Each row was made from one small tree. The marks that hang from a mark follow it in brackets, in the order of their numbers. Every link used is in the known rows. Write each row's tree.
Known rows:
z170{z622{z868 z901}}: [  5 -10  -6  -4 -14  10  15   1   4  -6   3  -9  -3 -11   8  10  -8  -3
  -5  -6   5  15   1 -13  -6  -9]
z901{z55 z622{z868{z49}}}: [ -5  -8   4 -10 -18   7   5  11  17   1  -8 -25  10 -10  10 -10 -10   6
  -5   6   8  11  16 -18  -8  -3]
z170{z889{z749 z868{z49{z341}}}}: [ -8 -21 -14   8  -1  -3   7  26   0 -14   7  -6  -8   3   2   1  -3  10
   8  -9  18   5   9 -17 -14   2]
z868{z49{z341{z889{z749}}}}: [-16 -15  11  -1 -23   3  -3  17   7  -7  -1   3   8   1   2  -8   0  -3
  -3   9  12  -2   8  -1  -7   4]
z341{z889{z749}}: [ -6 -15   6  -1 -15  -1   2   7   3  -4   2  -4   3  -6  -4 -13   4  -4
  -2   6   0  -1   8   1  -6  -2]
z901{z55 z622}: [  2  -1  -3 -12  -5   5  10   8   8  -3  -2 -18   6 -10   5 -14  -9   5
   0  -1  -1   8  13 -14 -13   3]
z49{z341{z622 z889{z749}} z868}: [ -9 -10   4 -13  -7   4   5  12   3  -5   8  -9  -1  -4  -5 -16  13  -5
   6   8   2 -10   4   7 -15  -3]
z868{z49{z341}}: [ -8  -7   2  -5 -12   4   0  17   8 -11  -1   0   9   4  10  -1  -1   1
  -1   1  14   1   5  -5  -8   7]
z622{z901}: [  8  -6  -6 -14  -4   4  13  -2   1 -11   4  -9   0  -8   1  -1   0   2
   1  -4   3   9   1  -5  -3  -9]
z341{z622{z170} z889}: [-11  -8  12 -17 -13  11  -4  -1   5  -9   3  -1  12 -12  -9 -22   8 -10
   2  23  -6 -10  -8   8  -5  -8]
z49{z868}: [  9  -6 -15  -9   5  -3   8  12   4  -3   3 -12   3  -1   5  -5  12  12
   5  -8   1   2   7  -8 -13  -1]
z868{z49{z341{z622{z901} z889}}}: [ -8  -7  12 -21 -21  13   5  -2   5 -18   2  -3   9  -7  -1  -3   0  -7
   1  19  15  -6  -6   6  -1  -9]
z889{z749 z868{z49}}: [  1 -20 -11   2  -6  -6   2  20   3  -8   4 -13   1   6   2  -8  15  25
   7  -5   7   0  12 -16  -7  -6]
z901{z55 z622{z170 z868}}: [ -5  -1   6 -16 -13  15   4   6  16   2  -6 -20  10 -18   1 -21  -8  -5
   1   6  -6  12  11 -14 -14  -1]
z901{z55 z622{z170{z889{z749}}}}: [-11 -13  -7  -4  -5   4   6  12   5  -3   0 -13  -1 -17  -9 -21 -14   1
   3  -2  -2  16  11 -21 -20   1]
z341{z49 z622{z170 z868 z901}}: [-15 -10  11 -30 -14  10   2  -1   8 -12  10 -20   1 -18 -13 -12  -1 -10
   8  21  -2   5 -11   7  -2 -27]
z425{z749}: [  3  -3  -1   1  -2  -5   7   6  13 -12   6  -7   6  -7  13  -6   2   0
   8  -4   2  -3  -4   2  -2   1]
z49{z341{z622{z901{z55}}} z868}: [  9   2 -12 -20   0   5  21   8   8 -11   9 -25   0  -4   1  -6   4   1
   6   2   8   3  -1 -10 -14  -8]
z622{z170{z889}}: [ -9 -11  -8  -3   1   3   3   9   1 -11   3   0   3 -11  -6  -7  -7  -5
   2   0   0  10  -2 -10 -11   0]
z889{z749 z868{z49{z341}}}: [ -3 -15  -6   2  -6  -1   1  24   5 -11   4  -7   1   8   5  -6  11  14
   7  -6  10   0  13 -11 -11   3]
z341{z622{z170 z901}}: [ -2  -5   0 -24  -6  10   5  -6   2 -12   6  -9   4 -11  -9 -14   7  -2
   5  12  -5  -1 -10   1  -4 -16]
z889{z749 z868{z49{z341{z622}}}}: [ -8 -17  -1  -5  -7   1   2  21   4 -13  11 -12  -3   5   0 -11  15  12
   8   5   8  -9   6  -4 -10  -6]
z622{z170{z889{z868}} z901{z55}}: [ 12  -9 -21  -8   5   3  20   7   6 -16   6 -22   2 -10  -6  -6  -6   9
  10  -5   4  17  -2 -26 -13  -9]
z889{z749}: [ -5 -15  -2  -2  -6  -4   6  12   2  -5   5  -6  -4  -1  -1 -11   4   4
  -3  -4  -1   3  11  -5  -9  -3]
z170{z622 z889{z868}}: [  7 -15 -25  12   6  -1  15  16  -1 -15  10  -5  -7  -4   5  10  -8   7
   7 -16   9  11   2 -23 -14   0]
z170{z889{z749 z868}}: [  1 -21 -18   6   6  -7  13  16  -3 -10  11 -14 -11  -5  -5  -5   1  11
   7 -14   4   7  11 -16 -14  -4]
z49{z341{z622 z889} z868}: [ -4  -3   2 -18  -4   7   5   8   5  -8   5  -6   6  -6   0  -9  10  -7
   8  10   4 -12  -1   8 -13   0]
z901{z622{z170}}: [ -6  -4   3 -19  -4  12  -5   3   6  -3  -3  -4  10 -15  -2 -19   2   0
   8   0 -10   4   6  -5 -11   2]
z49{z341{z622{z901}} z868}: [  4  -1  -9 -25   3   7  15   3   1 -12  10 -13  -3  -6   1  -2  10   0
  10  -1   6  -1  -3   0 -11  -9]
z889{z749 z868}: [  5 -16 -10  -1   0  -6   8  15   1  -8   8 -15  -5   1  -2 -12  14  15
   7  -9  -2  -1  12 -10 -11  -3]

Write each row's tree:
[ -2   1   1 -16  -7  10   2   7  12  -3  -5 -15  15 -13   0 -23  -5   3
   4   4  -8   9   7 -14 -15   4]	z901{z55 z622{z170}}
[-10  -7   8 -14 -19  13  -3  11  19   2  -9 -21  16 -13   5 -19  -7   5
  -1  10   2  10  10 -18 -10  -2]	z901{z55 z622{z170 z868{z49}}}
[-16  -4  19 -14 -19  15   6   3  11  -7   2  -8   3 -14   1 -10  -3 -25
  -2  20   5  -7   0  13  -9  -4]	z49{z341{z622{z868} z889}}
[ 10 -10 -23   8  -5   1  25   6   3 -14   7 -13  -4  -9   4  12 -25   0
  -5  -9  12  26  -2 -30 -12  -6]	z170{z622{z901{z55}} z889}
[-20 -18  19  -1 -28   8  -1  15  11  -2  -3  -3   5  -3   4  -8  -2 -10
  -5  12  13   0  11   0  -8   0]	z622{z868{z49{z341{z889{z749}}}}}
[  3  -7 -13  -7  -2   4  17   2   6 -13   3 -15   4 -13  -6  -4 -15  -1
   0   0   5  20  -4 -21 -12  -8]	z622{z170{z889} z901{z55}}
[ -6 -10   0  -1 -21  14  10  10  10 -10   0  -1   2  -4  14  16 -11  -5
  -6  -4  17  15   2 -14  -6  -3]	z170{z622{z868{z49{z341}} z901}}
[ -6 -12   5  -9  -9   5   6  12   1 -13  10  -9  -1  -5  -6 -17  11  -5
   9  10   2 -13   4   7 -12  -3]	z49{z341{z622 z889{z749 z868}}}
[  8 -19 -28   5  -1   2  15   8  -3 -17   9  -7  -4  -5   7  19  -7  20
   8 -14  18  15  -2 -30  -7  -9]	z170{z622{z901} z889{z868{z49}}}
[-23 -21  19 -13 -23   2  -1   9   8  -6  11 -17  -4 -15 -14 -17   0 -12
   2  27   1  -4   2  13  -3 -24]	z341{z49 z622{z868} z889{z749}}
[ -5 -16   6 -17 -17   6   9  -6  -1  -9   9 -11  -4 -13 -12 -14   6  -5
   1  14   1  -4  -2   6  -3 -18]	z341{z622{z901} z889{z749}}
[-20 -25  16  -6 -29   5  -3   6   7  -1   1 -12   2  -9  -5 -14   6  -2
  -5  25   7  -7   5   3  -1 -17]	z341{z622{z868{z49}} z889{z749}}
[-14  -1   8 -16  -7  13   0  10   5 -13   6  -1   8  -5  -4 -17   4 -14
   4  12  -3  -5  -7   6 -13   0]	z49{z341{z622{z170}}}
[ -1  -3   3 -11 -12   9  11   7  15   2  -5 -25   4 -15   7 -13 -11  -2
  -2   2   1  11  17 -13 -13  -1]	z901{z55 z622{z868}}
[ -1 -18   1  -9  -8   1   5   6   0 -11  11 -15  -2  -7 -10 -19  16   6
   9  10  -3 -13   3   2  -7 -12]	z341{z622 z889{z749 z868}}
[-19 -19  13 -14 -17  -3  -3   9   3 -11  12 -12   0 -10 -16 -19   2  -5
   6  24   0  -8   0  11  -3 -19]	z341{z49 z622 z889{z749}}
[ -8 -18  -1 -11  -8  -7   0  15   5  -4   9 -15   2  -4 -10 -13   8   7
  11   5   3  -1   7   0  -8 -10]	z341{z49{z868} z889{z749}}
[ -4  -7  -6 -33   1   4   2   4   2 -12  14 -19   4 -11 -14 -13  12   9
  18  10  -2   0 -12   1  -5 -24]	z341{z49{z868} z622{z170 z901}}
[-12 -14  -2  -3  -5   7   6   8   6  -6   0  -7   0 -15  -4  -5 -10 -12
   0   2   1  13   0  -7 -12  -6]	z622{z170{z889} z868}
[ -4 -26 -19   8  -1  -8   6  20  -1 -11   8 -12  -7   0  -2  -1   2  20
   7  -8  13   7  10 -22  -9  -7]	z170{z889{z749 z868{z49}}}
[-10  -8  -3 -24   3   1  -5  14   6  -9  13 -17   6  -8 -12 -17  14   8
  17  14  -5  -4  -8   2 -10 -17]	z341{z49{z868} z622{z170}}
[-14 -12  13 -19 -14   1  -2   4   5 -15  11 -11   6 -11 -12 -15  -1  -7
   6  25   3  -8  -6  13  -2 -16]	z341{z49 z622 z889}
[ -3  -9   1  -6  -8   2   5  16   3  -3   3  -3   2  -2   0 -10   9  -2
   6  -3   3  -3  11  -1 -16   6]	z49{z341{z889{z749}} z868}
[-11 -20   5 -14  -8  -3   0  12   2 -14  16 -20  -2  -7 -16 -20  11   6
  15  17  -1 -11   2   6  -4 -19]	z341{z49 z622 z889{z749 z868}}
[  3  -2  -1 -26  -5  12  12  -3   2 -11   8 -10   2  -9  -2  -5   8  -7
  10   8   7  -7  -5   6  -9  -9]	z49{z341{z622{z901} z889} z868}
[ -1 -10  -6  -7  -9   8  19   3  11  -8   2 -21   1 -18  -5  -3 -18 -10
  -4   4   4  22  -2 -20 -11 -12]	z622{z170{z889} z868 z901{z55}}
[ -5 -11   5 -17  -6   0   1   8   4 -18  13 -20   4 -10 -12 -15   8   4
  15  19   4 -12  -5   7  -3 -17]	z341{z49 z622 z889{z868}}
[  6  -5 -11 -25   1  -5  15   8   8 -13  15 -35   0  -7  -8 -10   3  12
  11  10   6   5  -5  -8  -7 -24]	z341{z49{z868} z622{z901{z55}}}
